Each row was made from one walk, in order. Every step used is in the known rows, and no mark comes twice. Write each row's walk.
Known rows:
betig navorak fogat: [-16.0 -19.1   0.4   5.0  -8.7  31.6   5.2  -1.9   3.2   0.5 -11.9   1.7
  14.3 -38.2  13.9 -17.3   2.9   9.9  -9.6  -7.3  31.6   4.0  18.2]
navorak sumus gerog: [  7.5   5.2   8.1   4.6  -2.3  17.5  -7.5   1.7  -3.8  -8.8   4.1  -2.0
   5.6 -14.1 -13.0  19.7   7.2  13.6  -4.6 -20.5  -3.4   2.5  -7.2]
betig navorak sumus: [-12.4 -19.0  -4.7  -2.5  -3.1  24.3   0.4  12.1   0.2  -4.0 -12.5  -6.6
 -10.1 -12.2  12.2   0.9  -3.0  -3.4  -2.5   3.7  14.7  -5.4   1.7]
pefegas fogat linob sumus: [ -2.3   6.5   5.5  26.3   5.9  14.5  -2.8 -17.2  -1.6   2.2 -14.3  13.2
  -1.0 -23.0 -38.8  -9.1   9.9   7.6  -1.2  -2.4  -4.2 -28.9  11.4]
navorak sumus pefegas fogat nobotu: [  1.6  -1.8  11.9  22.8   4.9  23.3  -2.2 -15.2  10.6  -1.1 -11.6  11.5
  -5.5 -11.7 -44.6  -7.6  49.3   6.4  -6.1  14.6  22.3  12.8  17.6]
sumus pefegas fogat nobotu gadozod: [  5.2  -1.2  19.4  32.1   5.2  19.8   0.0 -15.4  19.7  11.8  10.6  16.5
  -5.4 -13.4 -23.9 -12.8  45.6  22.8   8.3  19.1  15.8  13.3  21.3]
pefegas sumus: [ 11.8  10.6 -14.2   1.5   6.7  17.3  -1.7  -2.6  11.8   3.0   5.9   5.4
   4.7  -2.7 -13.7   1.3  15.3  -3.4  -7.9  -0.9 -30.3 -12.3 -13.3]
navorak fogat: [ -0.5   2.3  -1.7   6.1  -7.9  25.6   3.7 -11.3  -2.3  -4.5 -10.4   8.1
  27.0 -30.1   4.6 -15.6  12.5   9.0 -11.8  -5.2  18.7  -3.3  15.2]
linob fogat pefegas sumus: [  3.5   9.5 -13.6  17.6   0.7  29.6   7.4  -9.1   4.8   2.2   6.2   7.3
  20.1 -22.3 -16.2 -11.9  32.1   7.7  -2.6  16.6 -17.0  -8.9  -2.4]
fogat linob sumus: [  2.7  -3.5   7.2  21.9   6.6   4.5   0.2  -4.5  -5.8   2.8 -19.8   5.9
 -12.8 -14.5 -35.3  -5.3  -0.9  -0.6   3.7   5.8  17.1 -26.5  -0.8]
betig navorak: [ -9.6 -28.5   0.3   3.4   2.4  17.1  -5.7  10.6   2.8   5.4   2.8  -5.7
 -22.6 -13.1   3.3  -5.4  -1.5  -1.0  -2.1 -12.4  12.7   6.0  -1.9]
linob sumus pefegas fogat: [ -7.9  10.0   2.6  21.2   3.6  17.2 -15.5 -17.1  12.2  -1.4  13.5  21.7
  -2.3 -20.2 -48.6 -12.5  33.3  22.8   4.0   6.2 -13.7  -1.3  26.4]
sumus pefegas: [  5.2  -8.8   2.7   5.2   0.5   0.1 -13.7   1.4   6.2   0.0  18.1   8.0
 -19.7  -2.2 -43.0  -1.3  28.1   7.7   7.7  24.8  10.2  12.6   4.8]
navorak fogat nobotu gadozod: [  5.8  -4.8  18.4  26.6   0.2  25.7  13.7  -9.6  10.8   9.7 -11.2   9.4
  10.4 -22.0   5.0 -18.5  25.5  17.0   2.6  11.3  45.6   7.8  17.5]
fogat nobotu sumus: [ 11.3  -7.9   8.6  20.2  12.4  20.7  15.5   0.7  10.9   9.2   4.3  -1.4
 -22.7  10.0 -14.5  -2.2  20.5   6.9   6.0  16.7  50.2  -8.2  -4.7]
nobotu fogat linob sumus pefegas: [ -2.4 -10.4  13.5  21.3   0.6   5.6  -4.2  -4.1  12.1   5.9   7.3  11.1
 -17.0 -17.8 -57.2 -12.1  24.5  23.5  15.7  40.1  30.6 -10.6  20.6]
betig navorak fogat pefegas: [-10.8 -25.4  -4.4   4.3 -12.0  25.6  14.1   0.3  -9.0  -2.9   6.1  -2.8
  16.6 -36.1   6.2 -18.9  28.9   7.8  -4.1  23.7  29.3   7.4   7.1]
fogat pefegas sumus linob: [  7.2  -3.1  -5.8  -2.1   5.5  -4.7 -13.4  -5.2  19.4   1.0  29.3  -4.3
  -7.1 -10.6 -16.5  -7.1  35.3   4.3 -19.1  21.4 -48.3   2.1 -11.0]
navorak fogat pefegas: [  1.4  -8.5  -5.4   6.0 -11.3  20.4  11.8  -7.2 -13.5  -6.9   7.4   2.0
  26.7 -29.1  -1.4 -17.4  36.8   7.5  -6.0  25.1  18.6   1.3   4.8]
linob fogat nobotu sumus navorak: [  5.5  -7.0  16.8  47.4  10.8   8.6 -11.6  -9.0  21.5  10.4  -0.1   2.2
  -9.1 -14.5  -8.1   2.7  22.2   3.9   6.1  13.3  41.4  -4.9  11.5]
fogat pefegas: [  9.6 -12.1  -5.4   5.3  -1.8   7.6   3.7   0.4 -15.5  -4.0  19.6  -2.8
  -1.2  -6.8 -12.0  -7.6  35.9  -1.2  -1.0  22.6   0.8   1.5 -11.8]
nobotu fogat pefegas sumus: [  9.0   1.9 -13.0   6.0  -0.4  27.7  12.6  -5.0  12.4   3.7  29.6   2.2
  19.2 -13.2  -7.5 -12.9  42.9  15.3  -3.4  30.2 -21.8 -14.6  -3.3]
pefegas fogat nobotu gadozod: [  7.5   2.9  17.0  32.1   7.1  25.0   3.4 -16.7  13.7  11.3   4.1  13.3
   1.3 -13.1  -6.1 -13.5  36.2  18.3   1.4   1.1   9.2   5.5  16.1]
fogat linob sumus gerog: [  7.4   0.6  18.5  22.4   4.9   5.7  -7.5  -4.3  -4.2   0.7  -3.5   2.6
  -5.5 -22.8 -43.4  13.0   0.8  16.9   2.4 -21.3   8.8  -8.7  -6.5]
linob sumus: [ -0.4   1.2   3.1  16.7   9.7   8.7  -4.9   2.0  -3.0  -0.9 -13.1   6.2
 -14.5  -8.1 -19.6 -11.8  -4.3   4.8   6.0  -8.0  15.7 -13.0   2.1]
pefegas fogat: [  2.1  13.8  -4.2  14.5   2.6  24.5 -10.7 -21.7   2.5  -2.2  14.0  13.8
  11.9 -16.2 -13.7  -8.4  28.3  10.4 -13.9 -21.5 -36.8  -7.9  13.4]

Write each row's walk:
[  3.7   4.2  20.0  38.4   9.2  23.2  -0.7 -14.4  28.0  16.2  -4.7   9.9
  -1.9 -23.8  -6.9 -20.2  26.5  23.3   0.0   7.6  14.6   7.8  18.2]	pefegas sumus linob fogat nobotu gadozod
[  2.3 -12.7  -0.8  16.5 -10.5   6.9  -2.2  -9.2  -5.6  -5.8  10.0   0.8
  27.3 -35.1   2.5  -9.3  41.2   1.1  -5.4  30.6  15.9   3.7   7.6]	sumus navorak fogat pefegas
[  0.4   0.6  21.6  37.1   8.1  19.5   0.9 -12.8  19.6  12.1   2.5  18.7
  -8.7 -16.1 -30.0 -17.3  37.3  26.6  13.8  18.4  27.2   7.8  25.4]	linob sumus pefegas fogat nobotu gadozod
[ -1.2   8.4  -0.1  14.5   0.1  17.0 -17.7 -19.3  10.5  -1.4  23.7  19.0
   2.0 -16.6 -40.9  -7.2  42.7  18.2  -3.5   5.1 -27.6   5.0  21.5]	sumus pefegas fogat
[  3.3  -2.7  13.8  16.4  13.1   7.0  -8.4 -14.3  28.9   7.1  22.9  -1.1
 -23.2  -5.9 -17.3 -10.3  33.5  18.7 -15.3  10.5  -3.9  -0.3   9.5]	pefegas fogat nobotu sumus linob
[ -1.1   0.3  24.1  36.4   4.9  23.7   0.1 -11.7  19.6   9.8 -12.4   7.0
  -3.5 -24.4   2.1 -19.4  22.8  23.0   1.3  12.7  30.0   7.8  24.1]	navorak sumus linob fogat nobotu gadozod
[-20.0  -4.4   9.0  21.0  -0.1  25.3 -17.2  -8.5  14.6   0.1 -11.4   0.0
  -5.4 -39.0   2.8 -19.2   1.5  19.3 -11.8  -8.3   1.4   2.5  27.0]	betig navorak sumus linob fogat
[ -0.7 -10.3   9.9  17.0   2.5  -4.0  -8.5  -0.1   4.8   3.3  -1.9  10.7
 -23.4 -12.2 -63.6  -3.7  18.6   8.2  14.7  36.4  26.5  -6.0   8.6]	fogat linob sumus pefegas
[ -7.9 -12.1  18.0  27.7   1.2  28.5   3.5  -6.6  21.9  11.0   2.6  11.7
  -7.7 -19.1 -12.2 -10.6  36.8  22.1   9.6  24.6  26.8  13.5  25.4]	betig navorak sumus pefegas fogat nobotu gadozod
[  3.8  -3.5  17.8  39.7   9.8  29.9   2.5 -12.7   1.4   5.6 -32.1   6.4
  -4.5 -20.5 -24.5 -19.4  21.5   4.9  -5.6 -14.2  49.7  10.8  12.8]	linob fogat nobotu
[  5.8   1.0  -3.9  32.5   2.5   4.2 -17.0 -10.2  15.1   3.2  10.6   4.6
  17.1 -27.1  -8.9   3.3  33.8  -4.3  -2.7  19.0 -20.9  -5.2   0.5]	linob fogat pefegas sumus navorak
[ -5.1 -18.4   9.9  19.8   4.3  35.0  23.7   0.6  16.1  10.0  -5.8  -1.4
  -9.5 -13.3  -1.0 -11.5  14.8  14.0   3.3  18.6  71.8  -3.4  10.3]	betig navorak fogat nobotu sumus
[  1.0  -6.3  25.1  41.9   3.7  14.3   3.4  -9.4  17.7  10.5 -18.9  11.0
   8.3 -29.3   2.0 -16.3  21.2  15.4   8.9  16.5  53.2   4.2  23.6]	linob sumus navorak fogat nobotu gadozod
[ -5.4   6.6  11.3  26.4   4.4  16.2 -21.0 -17.5  12.2   1.8  -0.4   5.6
  -2.5 -32.9  -9.8 -22.1  10.1  20.1 -14.0 -17.6 -10.2   3.9  22.1]	sumus linob fogat
[  7.2   5.3   1.6  19.1  -0.8  16.0  -4.3 -26.1  -2.5   2.9   2.6  11.1
  10.7 -21.6 -31.8   0.1  29.0   1.1 -14.1  -3.4 -28.2 -22.8   5.8]	pefegas fogat linob
[ -4.4  14.3   2.8  24.4   6.0  20.5 -17.6 -17.9  22.2   4.5  -0.4   8.0
   4.8 -32.9 -13.4 -19.1  13.2  18.7 -15.5 -11.7 -27.3  -2.8  17.7]	pefegas sumus linob fogat
[  5.0  -6.7   7.7  23.7  -6.9   7.4   2.1 -17.2   7.8   5.4  -3.5   4.3
  19.2 -32.5 -10.9   4.5  18.4   0.2  -5.6  26.6  22.2 -26.3  10.9]	nobotu sumus navorak fogat linob
[  6.0  -8.3   8.3  23.5  -8.5   3.0  -5.6 -19.1   1.9   2.3 -13.0   4.9
  23.2 -38.5 -14.0   2.8  20.2  -7.0 -12.4  15.6  12.4 -17.8  10.0]	sumus navorak fogat linob
[ -7.6 -10.5  20.1  21.9  -1.9  18.5  -1.3  -2.5   0.5   2.6 -12.1   1.9
   4.3 -42.8 -30.7   5.0  -4.8  22.5   0.6 -20.8  28.2  -3.5   6.0]	betig navorak fogat linob sumus gerog
[ -7.0 -21.1   5.0  11.2 -10.1  21.6   9.0  -9.3  -1.8   5.1 -17.2   0.9
  12.1 -39.2 -10.1  -7.3   8.2  -0.1 -10.5   7.9  26.6 -13.5   9.7]	betig navorak fogat linob
[ -5.6  -8.1   9.9  17.8  -3.4   4.4  -2.6  -5.3   6.0   1.4  -9.9  13.6
  -7.4 -26.4 -57.8 -10.1  19.3  14.0  11.6  37.1  38.5  -6.4  19.6]	navorak fogat linob sumus pefegas
[  0.4  -2.5   3.0  -3.7   2.2  -2.4 -20.2  -2.7  12.4  -6.5   6.8  -6.6
 -13.9  -9.3  -1.7  -3.3  13.0   3.2 -19.1   8.2 -24.8  -1.4   2.6]	navorak sumus linob
[ -6.9 -26.1  14.6  19.5   1.1  30.7  13.0  -3.1   5.0   4.7 -31.8  -1.0
  -0.3 -29.0  -6.0 -18.7  19.2   0.9 -11.8  -3.4  66.1  17.5  12.5]	betig navorak fogat nobotu
[  6.6 -12.6  -0.2  10.8  -4.5  22.3   9.9  -5.0  -3.3   0.2  34.1  -2.4
  10.6 -16.4  -0.2 -20.8  44.8  21.9   0.4  30.4   6.6  -5.8   6.6]	nobotu fogat pefegas
[  7.2   3.6  -3.3  -1.2   9.2  -3.1 -19.4  -6.8  26.6   3.2  19.1  -1.7
 -10.6  -7.9 -14.6  -4.8  19.6   3.7 -22.1   1.6 -50.6  -1.8  -6.8]	pefegas sumus linob
[-15.6 -21.6  11.0  16.8  -4.1   8.1  -1.7   1.0   9.1   4.6 -10.4   9.9
 -14.3 -31.3 -51.3 -11.3  13.0  14.7  13.1  36.7  46.6  -1.1  21.3]	betig navorak fogat linob sumus pefegas
[  5.2  -9.2  13.7  20.2   2.0  25.6  11.9 -11.2   0.6   0.4 -30.7   4.1
   9.7 -22.1 -14.2 -17.1  27.5   0.2 -13.9  -1.1  57.0  11.8  10.3]	navorak fogat nobotu
